Each row was made from one walk, in order. Every step used is in the known rows, and no mark comes twice. Write each row's walk.
In the rows, zero is written as 128.
Known rows:
d, v, r, n: [165  99 139 115 123 105 127 163  44 199 137 113 133 137 100 160 114 139
  85 150  84 117 128 109 138 127 169 157]
g, r: [158 123 164 151 161  98 128 163  72 114 130 166 144 117 137 150 203 100
 124 150 130  69 140 106 126 120 153 135]
v, d: [203 134 109 133 134  97 128 151 137  90 131 168 172 171 187 153 154 116
 155 124 142 114 142 111 122 131 163 130]
d, a: [198 134 141 123 148 137 109 158 123 113 159 137 178 144 165 143 167 107
 191 147 138  97 131 136 134 140 142 122]
d, v, n, r: [143 147 146 123 135 120 150 161 195 140 125 162 140 152 137 196 127 174
  81 106  93 144 122  87 159 126 152 123]
v, r: [171 115 143 126 122 100 124 161  65 120 136 158 152 125 112 167 151 120
 148 153 142 149 135 124 122 129 162 153]
d, n, g: [119 155 143 122 152 148 130 165 125 150 202 122 158 127 149 166 158 144
 146 106  78  69 139  67 129 131 156 131]
d, n: [123 145 143 114 152 114 152 155 110 162 154 140 148 149 159 147 160 118
 139 131  90  94 128  98 129 127 152 134]
v, n: [154 129 150 123 138 102 126 171 180 127 130 182 150 148 133 146 165 122
 149 139 131 120 139 120 132 126 157 134]
v, r, a, d, n: [122 127 170 107 135 119 152  79  32 160  83  66  97 146 143 153 126 113
 138 126  99 150 133 115 111 132 114 130]
g, n, r: [169 160 164 175 145 121 135 201 169 104 108 141 134 142 143 189 150 180
 130 148  97 106 148  67 150 116 136 114]
v, r, a, d, n, g: [120 139 172 113 136 151 135  91  48 155 130  46 108 129 132 169 126 140
 144 104  86 126 141  85 110 136 115 135]
d, n, g, r, v: [100 141 151 145 144 143 134 142  83 176 109 129 168 113 140 147 180 118
 132 128  59  15 136  49 125 117 143 150]
d, v: [165 133 142 124 157  97 139 167 138 134 173 155 135 139 156 151 153 145
  80 124  82 102 124 113 151 130 151 139]
g, r, a: [154 130 172 159 173  96 129 159  57 106 103 111 121 118 145 139 193  95
 117 144 124  83 145 109 120 136 115 118]
g, n, v, r, a, d: [173 110 183 166 130 105 126 126 107 106   6  75  71 147 115 123 126 192
 153 163 138 136 144 111 126 121  87 124]
g, n, v, r, a: [173 111 157 181 126 103 133 182 109 110  40  90 105 142 106 128 128 186
 158 165 142 135 144 106 132 129  92 122]
r, v, n: [145 132 141 126 118  98 118 158 188 147  56 185 164 143 131 121 155 119
 150 153 111 101 134 107 134 123 150 151]
n, v, d, a: [229 122  98 136 118 134 104 138 157  90  78 136 185 185 191 128 139 148
 220 131 190 106 127 127 130 137 137 112]
r, g, n: [182 132 159 171 153 107 120 204 167 115 189 189 124 132 114 148 155 143
 134 134  98  83 166  86 132 128 142 119]
d, n, v, r, a: [117 120 138 126 122 113 149 138  53 156  51  71 119 147 118 133 121 153
 159 137 138 152 123 100 118 140 109 126]
v, d, n, r: [147 169 105 126 120 132 160 132 126 131 104 133 169 184 196 195 124 139
 146  99 108 133 132  65 130 128 159 113]
v, d, n, r, a: [145 178 108 137 132 131 163 126 114 122  80  74 142 186 204 181 112 129
 139  93  99 146 132  66 123 139 117  92]
a, d, n: [121 141 171 100 154 118 143 101 103 161 122 127 115 153 169 137 159 125
 133 124  89  94 135 104 124 119 148 133]
n, r: [164 165 151 134 137 118 117 172 128  98 120 144 147 130 144 190 158 159
 127 136 126 131 136  81 139 131 154 119]
a, d: [170 138 177 114 153 104 107 120 119 106 115 143 117 134 156 141 173 133
 131 140 124 105 142 117 126 124 151 136]
v, n, d: [136 135 146 138 137 100 124 154 187 119 159 175 150 203 115 157 151 135
 148 168 151 125 114 123 132 128 162 143]
n, r, a: [160 175 155 146 150 113 119 167 116  94  92  84 124 131 148 180 148 152
 122 128 119 143 140  80 134 144 114 101]
v, n, g, r: [139 123 169 154 147 136 119 172 144 124 160 173 157 111 110 167 191 125
 140 117 123  58 152  87 125 118 161 135]
r, g: [177 135 145 133 150 100 106 178 125 112 201 192 139 117 118 149 160 119
 131 118 129 110 156  99 125 141 163 126]

Write each row's walk:
[145 129 172 110 148 141 123 116 202 143 169 145 116 140 141 163 144 172
  92  86  76  92 135  94 151 118 150 140]
a, d, v, n, g
[145 134 191 146 182 131 124 102  84 121 145  72  89 116 154 155 169 149
  61  94  68  50 142  83 136 127 104 123]
n, g, r, a, d, v
[144 142 139 137 153  95 136 144 148 120 204 146 133 202 138 164 138 157
  82 153  98 104 100 119 149 132 154 147]
n, d, v
[232 131 100 131 131 137 113 132 141  96 142 147 196 182 203 148 144  99
 207 125 154 104 132 137 126 137 146 116]
v, d, a
[188 133 145 184 147 142 111 168 176 110 233 164 151 207 114 156 132 141
 184 163 128  80 136 115 137 138 128 117]
r, g, n, d, a
[179 121 153 180 144 109 108 207 186 107 129 183 112 134 101 127 146 192
 148 140 135  87 163  75 138 126 131 115]
r, g, n, v
[114 173 146 122 140 134 151 152 113 150 122 125 146 145 154 193 146 152
 128 118  90 123 128  64 135 129 152 117]
d, n, r
[113 121 150 168 128  95 125 126 147 143  65 182 159 192 103 137 169 107
 134 187 134  71 108 105 127 117 153 161]
g, r, v, n, d
[148 142  93 123 113 106 155 120 129 161  60 151 180 183 199 128 130 106
 160 127  86  90 123  87 123 127 149 141]
r, v, d, n
[154 140 153 134 139 136 108 181 194 120 180 164 162 125 123 164 162 146
 154 117 119  93 149  87 132 130 159 135]
v, n, g
[128 109 127 121 109 120 129 151  70 167 134 163 131 132  83 151 117 157
 157 116 146 147 138  85 120 134 155 134]
d, n, v, r, g
[153 153 105 131 135 146 142 143 139 134 184 130 179 167 192 171 140 131
 162  84  93  79 141  70 121 131 159 125]
v, d, n, g
[177 102 134 134 110 105  99 166  84 116 130 178 131 113  74 153 132 161
 156 131 180 159 144 101 118 141 157 139]
n, v, r, g
[205 123 117 179 129 100 134 184 196  87  59 158 146 186 170 125 137 184
 173 143 148  91 147  94 136 117 134 120]
g, n, v, d
[111 181 152 130 151 130 154 144 102 143  97  70 123 148 158 179 132 142
 124 115  83 135 132  64 135 143 111  95]
d, n, r, a
[218 162  95 139  98 150 111 121 152 105  39 129 212 177 203 169 122 132
 193 133 131 115 122  88 134 137 139 117]
n, r, v, d, a
[169 162 147 140 139 121 104 176 129 100 173 174 137 112 110 194 144 151
 117 108 131 137 154  62 132 141 161 109]
n, r, g
[189 165 100 143 100 112 119 137 149  99  26 148 181 163 186 173 125 144
 144 131 122 125 131  64 133 127 154 131]
n, r, v, d
[118 135 138 124 140 115 138 156 127 155  90 133 137 152 147 125 155 164
 152 136 129  95 124  86 133 127 142 125]
d, n, v
[118 136 165 108 141 120 133 103 119 151  57 116 103 154 157 120 155 173
 148 129 125  95 129  95 130 118 140 129]
a, d, n, v
[158 135 167 156 163 133 108 174  91 105 179 148 152  99 129 169 204 128
 128 125 118  41 150  76 125 121 152 139]
n, g, r
[145 162 184 128 140 124 121 106 167 108  41  92  98 148 147 173 141 154
 127 119 125 157 143  90 131 132 113 103]
v, n, r, a, d
[133 119 161 168 152 101 103 152  51 156 133 117 134 182  99 149 173 118
 118 195 132  45 126  93 124 118 173 148]
g, r, n, d
[106 140 163 146 163 148 143 155  72 157 182 132 151 114 138 169 191 120
 133 109  82  32 144  63 125 118 153 134]
d, n, g, r
[123 135 136 145 117  91 114 141 196 138  85 174 160 203 114 131 142 131
 149 187 131 109 106 108 136 126 153 160]
r, v, n, d
[146 117 170 102 148 104 143 106 186 150 121 164 107 158 152 145 145 150
  88 109  92 117 128 126 147 121 149 140]
a, d, v, n
[164 145 183 125 165  99 111 113 105  99  90  85  93 135 162 127 164 128
 127 136 118 119 147 115 119 137 112 117]
r, a, d
[148 120 192 137 183  98 144  91  70 130 100  90  75 134 163 136 172 123
  56 114  80  78 134 115 137 125 107 122]
g, r, a, d, v
[163 114 143 127 141  96 151 144  64 140 137  95 116 135 129 160 120 131
  84 126  92 156 122 130 132 142 117 137]
d, v, r, a
[114 166 180 118 165 146 125 102 106 140 144  50 102 136 166 145 151 145
 134  97  67  83 147  71 119 136 108 113]
r, a, d, n, g
[154 151 150 134 125 125 113 174 185 121 154 199 143 128  97 196 135 149
 132  98 136 156 153  69 132 138 161 108]
v, n, r, g
